Known rows, with every step that occurs
sazig-didif-zoma-sida-bunu: [-13  21 -13 -25   8  13   2  -9  13 -31  12  27  -6  13  27  22  25  16
  13  -5   4  13  22 -26 -23  16  -3   3   0  12 -10  12 -31   4   4  -6
 -27  -5 -35  -3 -30 -14 -17  -2  18  12   6  22]
meze-sazig-didif-bunu-bidom: [  2  11 -11 -17 -11 -15  -5  -4   0 -20  -2  -5   8  23  16   6  26 -10
  -4   5 -15  -3  14 -18  -4  -6 -11  -3 -14 -13   3  12  12  12   5 -13
 -26  -5 -20  -9 -25  -3  -3  12  14   5  21   8]
lesa-didif: [ -1   7  -5   5  -3  -3  11  -3  11  -3  12   7   8  12   9   1  -2  -6
  12  16   2  -2  14 -10  -9  -5 -15 -19   6   3  -2   0 -25  18  -2   5
 -14  -7 -27 -15   4   3 -24   2  -8  -1   2   6]
renuv-sida-bavi: [  0  -2   0 -17  12  27   0   3  43  -2  28  22   1  38  19  29  18  -4
 -14  14  26  -4 -14   4  17 -13   3 -17  42  25  33  -3 -28 -29   5  -7
  -5  -4  -3  40  30 -22 -10  -3   9  -6 -27 -14]
meze-noli-zirolon: [ 12 -17 -10   8  -1   7  15 -32  -2  -4   6 -37  -1  -9  -4  -4 -11 -15
   3   9  15 -18  -6  21 -12   5  -6  -3  -8  -4 -12  10  14  -9  14   5
  -7 -30   0   6   0  -5 -16   9 -11  12   4 -17]
luki-noli-meze-sazig-bizabeb: [ 39   1   0   2 -26 -13   2 -23  -6 -10  11 -55  14   6  -5  -6  11 -27
  -3  14  -2 -26   7  26   5   1  -8 -22 -37 -21 -16  36  26   0  15  12
 -14 -38  16  -7   4  11 -20  14   3  17  19  -8]
luki-noli-bidom-bavi-didif: [ 27   0  -4  -5   5  20   8  -7  -4 -15   5 -29  -2  11  -9   5   1  13
  17 -23  11 -26   1   5 -13 -17   2  -6  10 -13   0  31   4   8  -1  -5
 -14 -24   4   7  -1 -16 -15   6 -23  20 -11   0]
zirolon-noli-meze-sazig: [ 38   0  13   4 -19 -14  -2 -22 -13 -14   9 -56   7   2   0  -5   2 -27
 -10   8   4 -23  12  22  -9   3  -8 -16 -34 -16 -18  38  32   5  23  19
 -21 -33   6  -1   6  17 -17  16   4  22  12  -9]
lesa-didif-zoma-bidom: [ -7  12 -22   2   6  -2  13  -7  10 -11   9  26   7  14  19  16   3  13
  14   2  13   2  31 -34 -30  -1 -13 -30  21  12  -8   3 -38  11   4  -2
 -25  10 -49 -24 -11  14 -26   2  -5   4  25  20]
bavi-didif-zoma-zasod-bunu-bidom: [-14   7 -42 -16   9   7  12   2   9 -13  21  43  -2  30  12  38  21  18
 -11 -13  16   2   6 -45 -39   4  -1   1  28   8  28   2 -54  12  23 -28
 -42  -1 -14 -14  -1  26 -18 -10  -2  -6  33  20]
renuv-sida-zoma-zasod-bunu-bidom-bavi-didif: [-11 -15 -16 -21  10  25   7  11  41   0  35  47   5  61  28  39  31  12
 -16  -1  42  -8  -4 -31 -17 -11   9 -16  49  26  62  14 -41  -3  22  -8
 -27  -6   4  33  16 -25 -16 -17  12 -13  -7   8]
meze-noli-bidom-bavi-didif-zoma-zasod-bunu: [ 14  -9 -25  -8  26  39  26   0  -1 -11   4  -1   3  22  -2  10  10  15
  11 -26  24 -19  18  -4 -24  -8  -2 -10  41   0   5  20 -18  10   6 -23
 -25 -19  -3  15 -10 -12 -20   5 -20   6  -4   7]
lesa-didif-bunu: [ -5   3  -7  -4   4  -2  11 -10  13  -2   7  12  -2  22  12   7   2   4
  13   3  11  -4  27 -16 -20  -2 -24 -18  19  11   2   6 -33  19   5  -1
 -26  -3 -34 -16  -2  13 -32  -4  -2   2   2  23]
zirolon-noli-bidom-zoma-zasod-bunu: [ 27  -5  16   0  16  13  12   3   1 -20   0 -23  -1   7  -1   1   1  24
   8 -32  22 -28  19 -16 -34 -20   4 -22  15  -7 -10  30   7  20  11   3
 -19 -19  -6   5  -9 -11  -7   3 -19  17 -17  12]
zasod-bunu-bidom-zoma-didif: [ -5 -14 -19  -5   5  -2   9  15  16  -3  16  38   1  51   7   7   2  20
   7   4  21 -12  13 -50 -33 -23  11 -11  39   6  15  -8 -14  36  28  -7
 -22   8 -10  -6  10   3  -7 -13 -20  -8  18  27]
bunu-bidom-bavi-didif: [-11   4 -39  -6  -4   5  -5  10   6  -8   8  31   0  46   7  19  -3  15
   7   3   9  -3  -9 -37  -6 -21  -3  11  29  -2  29   4  -2  15  12 -24
 -20  15  -2  -2   6  -5  -2  -5 -23  -2  22   3]
zirolon-noli: [ 15   2  15   7  -6  -6  -2 -16  -6  -9   1 -32  -3  -6  -3  -1 -12  -4
   0  -5  12 -11   0   6 -11   1  -4  -8 -13 -10 -12  22  13   5  10  12
 -11 -12   2   0   0   7 -13   6  -3  14  -3  -2]
renuv-sida-zoma-didif-bunu: [ -3 -14  -6 -14   4  24  10   1  42  -3  34  40  -5  32  17  23  24  14
  -9   2  32  -9   8 -16 -14 -11   9 -25  25  32  41   9 -39  -5  14   7
 -20 -11 -12  20  10 -15 -16 -10  20   3  -5   6]
bavi-didif-bunu-bidom-zoma: [-12   1 -31 -11   3   8   4  -1  17  -6  15  35  -8  31  -1  30  10  21
  -1 -11   8  -8   1 -42 -35 -22 -11   6  19   8  28   2 -33  19  23 -32
 -33  -1 -15 -17  -1  21 -10  -9 -10   0  28  14]
zirolon-noli-meze-sazig-didif-zoma: [ 35   8   6  -2 -17 -12   0 -26 -12 -26  11 -48   3  -2   5  -1  10 -20
  -7   5   2 -16  24  11 -18   8 -10 -16 -36 -14 -25  42  23   8  21  18
 -31 -33  -6  -6  -4  15 -17  16  11  30  22  -3]
zirolon-noli-bidom-bavi-didif-zoma: [ 24   7  -3  -5  12  21   7  -3  -6 -23   3 -23  -7   6  -8   7   1  18
   8 -29  14 -17  11  -5 -24 -12  -6 -10  11  -8  -4  38   2   7   2  -4
 -24 -21  -5   3  -6  -4 -16   8 -18  22  -5   3]
luki-noli-meze-sazig: [ 37  -5   5   2 -22 -14   2 -28 -10 -13  14 -55   8   5   0  -5   6 -26
  -3  11   5 -27  11  26  -4   1  -1 -18 -29 -16 -16  34  27   1  19  17
 -18 -33   7  -1   9  12 -18  14   2  22  15  -7]
sazig-didif-bunu-bidom: [-10  15 -12 -17   3  -5  -7 -15   4 -20  -9  15 -15  13  17  11   8  18
  18 -11  -4   8  19 -39 -20   5  -5  13  -2  -2  -6   7  -9  23   4 -10
 -27   9 -25  -4 -27 -15  -2  -6   8  18   5  22]
bunu-bidom: [-14   3 -22   5   0 -15  -7   0   3  -5  -7  18  -8  16   4   3 -15  13
   7   2  11   1  -3 -39  -5  -9   7  -1  13 -10  12  -1  14   5   5 -11
  -5  28 -14  -5   6  -1   8  -3 -12   2  12   3]
zasod-zoma: [-15   2  -5   3  -3  16  20   6  17  -5  25  14   1  11  -1   4  20   7
   0   6   9  -7  12 -30 -24   1  -4 -15   5   7   7  -7 -14  13   6   4
 -11  -7  -2 -16   9  -4   6  -7   0  -4  18  17]
luki-noli-meze: [ 34  -5   7   4 -16  -8   2 -31  -8 -10  12 -47  -1  -2  -2  -4  -4 -14
   5   5  11 -24  11  21  -9   5   2 -11 -24 -10 -20  31  18   3  19  20
 -14 -27   8   2  13   8 -18   6  -2  26   6  -4]
zirolon-noli-meze-sazig-bizabeb: [ 40   6   7   6 -22 -13  -1 -17  -9 -12   6 -57  14   3  -5  -7   6 -27
 -10  11  -3 -21   9  22   1   2 -14 -20 -41 -20 -18  40  30   4  18  15
 -18 -38  15  -7   2  15 -18  15   5  17  17 -10]
zasod-bunu-bidom-bavi-didif-zoma-sida: [-13  -4 -31 -20  15  10   4  10  11  -6  21  38   2  71  15  28  12  11
   4  -2  28  -2   6 -42 -31  -2   3   1  56   5  28   5 -25  19  27 -19
 -32   9  -4   8  15   3 -23 -14 -14 -15  15  31]
bavi-didif-zoma: [-10  12 -33 -11   3  12  10  -3   8 -12  21  29  -5   6  -4  26  18  10
 -10  -5   0   5   1 -24 -29  -1  -9   1   6   7  16   4 -44   3  11 -22
 -29 -11 -15 -20   0  28 -13   0   2   0  36   4]
sida-bavi-didif-zoma-zasod-bunu: [ -5   1 -39 -29  11  24  18   3  31  -8  29  40  -2  55  15  43  18   9
 -27   1  15  -4   3 -19  -8  -6  -9  -5  51  22  30  -8 -63 -10  18 -24
 -36 -11 -10  14  16  12 -27 -12   0  -7   8   5]
bavi-didif-bunu: [ -5   3 -21 -14   4  11   3  -7   8   2  14  18  -7  20  -3  28  13   7
  -6 -11   1  -3  -3 -16 -26  -4 -11  13  10   7  23   3 -41  12  18 -25
 -28 -13  -5 -10   1  24 -18  -6   0  -2  17  11]
sazig-meze-noli-bidom-zoma-sida-bavi-didif: [  9  -1 -23   5  15  48  24  -3  20 -10  -2   7  22   0 -24   3   5   8
  12   6  19 -25  -8   5  11 -13 -27 -34   8   1   5  -3 -15  -1 -10 -32
 -11 -25   4   9  -2  -7 -25  13 -21   1  11 -18]
zoma-sida-bavi-didif: [ -1   8 -14 -21  14  36   2  -5  32 -13  36  26  14  54  24  49  14  -4
  -9   2  15  -6 -11   1  -1   5  -1  -5  37  14  23  -5 -44 -17  13 -19
 -17 -10 -19  25  15 -12 -31  -6  -3  -6 -20   1]
renuv-sida-bavi-didif-zoma-bidom-bunu: [ -4  -5 -22 -26  22  33   0   2  46  -3  30  41   6  58  23  52  22   7
  -9   0  31  -9 -14 -15  -3 -24   2 -17  60  30  43  -1 -53 -21  16 -21
 -15   0 -13  29  23 -16 -19  -5   3 -11  -6  -2]

Rows
[ -7  -2 -37 -24   5  22  11   2  39  -7  24  40  -7  57   8  38   7  17
 -19   2  12 -13  -1 -27  -7 -30 -15  -4  44  21  31  -8 -44  -4  18 -30
 -29  -4 -17   8  15   7 -17 -12  -9   0  10   0]
sida-bavi-didif-bunu-bidom-zoma
[  1 -15 -13  -4  20   0 -12  -1  -5  13 -20  10  19  37  18  28 -12  16
  23 -26   9 -16  -1 -20 -18 -24  13  -2  32   4   0  -3  -8  17  15 -11
   8  26  -9  -2 -20 -17  -7  -3 -18 -10  11  23]
zoma-bidom-bunu
[ -9   4 -39 -13  13  12   4  -2   6  -6  11  35   4  25   5  40  12  18
   2 -18   5  -3   0 -34 -37 -13  -2   0  22  10  16   2 -47  10  18 -27
 -25   2 -20 -20 -10  20 -16  -2  -7  -5  41  15]
bavi-didif-zoma-bidom-bunu
[  1  -2 -25 -21  -1  28   2  10   5  -4  17  21   3  50   7  27  19  10
   0  -7   4  -6   1  -2  -8 -15 -20  17  32  16  27  10 -28  15  14 -24
 -30 -15  12   5  -4   2 -21  -8 -11  -5  14  12]
bidom-bavi-didif-bunu
[  2  -4 -15  15  -1  19  15 -12   1   3 -16  -8  17 -22 -27 -15  -5  -9
  11  19  14 -12 -10  17  22   5 -29 -24 -15  -5  -5  -6   4  -1 -11 -16
  -3 -14  20   1  -5   8 -21  13  -8  -3  22 -17]
sazig-meze-noli
[ -8 -16 -27 -14   0  16   8   1  16  11   8  34   3  46  14  30   9  25
 -10 -16  16 -12  13 -30 -28 -17  -1  -7  23  20  28  14 -25   6  17  -5
 -21   1  -7   4 -19 -10 -14 -16   5   2  25  15]
sida-zoma-bidom-bavi-didif-bunu
[ -2   3 -34 -21   0  29   8  14   5 -16  22  33   7  45  15  32  26  15
  -5  -9   9  -2   8 -11 -12  -8 -15  10  36  19  25  10 -38  10  13 -24
 -35 -12   6   2  -9   4 -19  -7  -9  -5  24  13]
bidom-bavi-didif-zoma-zasod
[ 24   1   6  -8  18  29  11  -6  16 -26  13 -14  -4  20  -1  19   2  25
   5 -31  22 -29  13 -13 -32 -25  -6 -22  21   0  -2  30  -8   7  12  -9
 -25 -23 -20   7  -3  -9 -19   3 -18  22 -17   6]
zirolon-noli-bidom-zoma-sida-bavi-didif-bunu
[-11  -3 -29  -3  -7  24  24  10  24 -16  36  44  -2  42  12  14  22  28
   9   1  18 -15  30 -49 -35 -10  -3 -16  28  23  19 -13 -37  35  20  -2
 -37  -5 -16 -23  -2   3 -10 -14 -10   6  32  38]
zasod-zoma-didif-bunu-bidom-bavi
[ -7   0 -19 -23  14  28  -1   0  48  -3  32  37  -4  53  18  44  19   4
 -14   9  31  -5 -17 -17   3 -18   0 -11  51  25  49  -2 -43 -22  15 -22
 -21  -1 -10  34  33 -12 -16  -7   4  -6 -15  -8]
renuv-sida-bavi-didif-bunu-bidom
[-16   6  -1  -2   6  30  16   2  25 -14  38  21  11  29  14  22  27   5
   5   1  19  -8  11 -27 -30  13   0 -20  17  11  11  -5 -24   6  11   1
 -14  -8 -13  -5   9 -14  -7  -9   1  -6   5  25]
zasod-zoma-sida
[-20 -10 -37 -18  -4   1  -2  17  18  11   6  37  -8  59  13  20  -1  18
   1  14  24  -6 -15 -26  -1 -31   0  17  35  17  39   7 -18   0  25 -23
 -14   6   0   0   1   1 -21  -9 -12 -17  11  10]
sida-bunu-bidom-bavi-didif
[ -3   3 -19 -20  15  33   1   0  45  -5  33  38   4  45  22  49  24   5
 -15   7  28  -4 -14 -14  -1 -15   4 -17  50  29  39  -3 -50 -26  14 -20
 -19  -3 -14  31  25 -11 -16  -3   6  -6  -7  -9]
renuv-sida-bavi-didif-zoma-bidom
[ -9   9 -35 -15   6  13  12  -1   7 -15  21  35   0  13  10  36  24  15
 -13 -14   8   3   6 -28 -31   5  -5   1  15  12  22   2 -54   5  16 -25
 -37  -9 -13 -15  -8  26 -16  -6   3  -2  30  11]
bavi-didif-zoma-zasod
[-13  -7 -23 -14   7   0  -4  -3   6  -5  -7  24 -15  44  12  15   0  25
   8 -17  22  -4  19 -31 -15  -9 -12   5  39  11  19  12  -3   8  15 -18
 -25  23 -11   3  -7   6 -11 -12  -4   4  10  29]
didif-bunu-bidom-bavi
[-13   3 -28 -13   7  15   2  -4  21 -10  21  38  -3  40   6  39  14  20
   1 -13  13  -9   0 -41 -37 -16  -8   4  24  10  30   2 -38  17  25 -34
 -34  -2 -21 -12   0  17 -16  -9  -9  -1  22  18]
bavi-didif-bunu-bidom-zoma-sida
[-14  -9 -14   1  11  15  11   6  15   4  10  21  15  37  11  23  11  18
  16 -13  15 -18  11 -44 -37 -16   5 -16  28  10   8  -9 -20  24  16  -3
  -5  10  -9 -17  -6 -16   1 -10 -13 -11  26  33]
zasod-zoma-bidom-bunu
[ 18  -8 -11   2  18  34  17  -1  -4  -6  -7 -20   2   5 -11  -8  -3   8
  18 -17  12 -19  11  14  -4 -15  -3  -9  22  -6  -6  19  12   4  -7 -13
  -4 -16  -1  17  -9 -23  -8  11 -22  12 -14  -8]
meze-noli-bidom-bavi
[ -7  -3 -18  -1  -5  22  26   4  23 -13  36  34  -3  25   8  11  23  22
   6   1  13 -14  29 -39 -37  -2  -2 -18  15  23  11 -15 -42  32  18   5
 -32 -12 -16 -25  -2   8  -9 -13  -2   5  27  35]
zasod-zoma-didif-bunu
[-13   3 -15  -3   7   2  10  -6  26 -15  15  32   2  41  21  17   2  18
  19   1  23  -9  31 -41 -31 -14 -21 -27  33  13   8   6 -31  23  13 -10
 -31   9 -50 -17  -2   5 -30  -7 -10   3   7  30]
lesa-didif-bunu-bidom-zoma-sida
[-12  -7 -32 -17  11   3   5  12   8  -1  14  35  -3  63   7  19   9  12
   2   0  23  -2   6 -43 -28  -7   1   4  50   3  27   5 -21  23  25 -18
 -30  10   1   3  14   8 -17 -13 -15 -13  21  27]
zasod-bunu-bidom-bavi-didif-zoma
[ 31   5  -3  -6 -12 -18   1 -23 -11 -26  10 -36   4  19  16   7  11 -14
  -7   0  15 -19  27  -9 -27  10  -3 -16 -16 -14 -14  40  16  17  32  13
 -41 -24  -5  -2  -3  15 -22   9   7  24  21  10]
zirolon-noli-meze-sazig-didif-zoma-zasod-bunu-bidom
[-10  10 -13 -19   4   0  -2  -8  10 -26  -4  26 -10  21  26  17  15  30
  16 -18   3   1  29 -49 -28  -4  -6   7   7   6  -3   6 -17  30  11 -14
 -34   8 -28  -5 -36 -18   0 -11   5  18   6  28]
sazig-didif-bunu-bidom-zoma-zasod
[-11 -12 -11  -8  14   2   4  12  18  -4  16  33   4  57  11  14   6  15
   7   0  28  -9   9 -46 -33 -15   9 -11  44   3  17  -1  -8  25  27 -11
 -17  12 -11   5  13  -4  -9 -13 -16 -13   7  28]
zasod-bunu-bidom-zoma-sida
[-12  -1 -26   0  -5  17  24   5  24 -15  34  41  -5  31   9  13  19  26
   8   1  17 -14  28 -53 -39  -5   1 -18  19  20  15 -16 -37  34  19   0
 -34  -2 -20 -27   0   8  -7 -14  -6   7  31  37]
zasod-zoma-didif-bunu-bidom
[  6  -6 -34  -8  -5   9   6   3   9 -15  15  42  -6  40  17  15   1  30
  13  -7  13 -12  25 -30 -17 -14   2  -2  28  21  14  -9 -33  32  20  -8
 -35   5 -22 -12 -14  12 -20 -10 -13  14  19  30]
zoma-didif-bunu-bidom-bavi
[-16  -8 -20 -16  14   9   2  -4  28 -14   6  39 -11  51  18  25   4  33
   3 -17  30 -12  24 -44 -24 -19 -12 -12  47  19  17   5 -14   3  21 -23
 -25  22 -32   3  -4   3 -10 -14  -5   5   6  29]
didif-bunu-bidom-zoma-sida-bavi
[-15  10 -33 -19   8  21   8  -2  18 -13  31  40  -1  28  10  41  24  11
  -7  -4  14   3  -3 -22 -31   2  -5   1  19  16  25   7 -56  -6  20 -26
 -32 -13 -22 -12   0  23 -29  -4   4  -7  25  12]
bavi-didif-zoma-sida-bunu
[ -9 -12   4 -10   6  19   5   2  39   3  27  26  -2  23  11  17  22   4
 -13   6  29  -4  -5  -9  -5  -8   6 -22  19  22  39  14 -20 -18   5   7
  -5  -8  -2  27  17 -23  -5  -7  22  -4 -11  -7]
renuv-sida-zoma
[-16  -2 -29 -16  17  -2  14   2   4 -19   6  40  -7  26  25  22  18  27
  -8 -21  33   6  34 -45 -33  16   2 -15  42  15  10   7 -34   0  19 -11
 -34  19 -21  -4 -11  19 -13 -12   9  -2  21  36]
didif-zoma-zasod-bunu-bidom
[-22   6 -23 -14  10  36  19  -1  42 -15  45  40   4  59  19  42  26  13
  -3   1  28 -12  10 -45 -33   3  -6 -18  41  18  30  -8 -44   3  21 -16
 -31  -3 -22   1  18  -8 -17 -16  -3  -6   8  27]
zasod-zoma-sida-bavi-didif-bunu-bidom
[-16   8 -15 -11   7  41  21   3  40 -14  50  32  11  49  16  38  30   4
  -6   7  19 -11   4 -29 -25   5  -5 -18  31  17  24 -11 -45   1  15  -9
 -23 -15 -14   1  19 -13 -16 -12  -2  -8   4  18]
zasod-zoma-sida-bavi-didif
[ -7 -18 -30  -9  -7   5  19  -2  25  -4  19  47 -14  31   8  10   3  30
 -10  -6  18 -12  27 -38 -27 -12   3 -17  10  22  28   6 -32  17  15  10
 -29  -2 -24 -10 -12   4 -17 -17  10  13  24  19]
sida-zoma-didif-bunu-bidom
[ -8   4 -25  -4  13  -2  13  -6  12  -9   5  28   9  26  20  18   1  15
  20  -4  15  -4  31 -35 -31 -10 -14 -30  31  14  -5   6 -41  17   6  -3
 -22  12 -48 -26 -12   9 -30   0  -9  -1  26  27]
lesa-didif-zoma-bidom-bunu
[ -7  -4 -29   7  -8  -1   5  13  20 -20  12  47   0  27   8   5  -5  36
  12   3  13 -14  14 -56 -21 -38   7 -16  19   8  10 -10  -1  29  16 -12
 -17  18 -29 -20  -6  -2  10  -5 -24   9  31  11]
bunu-bidom-zoma-didif
[-16   6 -45  -9  -1   6  -2   9   7 -15   9  39  -3  44   8  21   1  22
   5  -1  14   0   0 -43 -12 -18  -6   6  33   2  27   7  -8  11  12 -26
 -26  18 -10  -6   2   2  -3  -6 -19   1  31   9]
bunu-bidom-bavi-didif-zoma
[-15 -10 -11 -17   7  15  -7  14  37   6  19  35  -3  53  23  25  16   9
   1  16  40  -4 -19 -14   6 -24   9  -3  46  27  48   9 -18 -18  19 -13
  -7   6   1  28  19 -20 -15  -5   3 -16 -15   2]
renuv-sida-bunu-bidom-bavi
[  2   8 -10 -16 -13 -11  -1   2   6 -24   3   2  10  27  15   6  29  -2
  -2   4 -13  -9  20 -24 -10 -18 -14 -10 -11  -9   2  12  12  18   7 -16
 -29  -7 -25 -13 -28  -4   1  11  11   6  27  10]
meze-sazig-didif-bunu-bidom-zoma
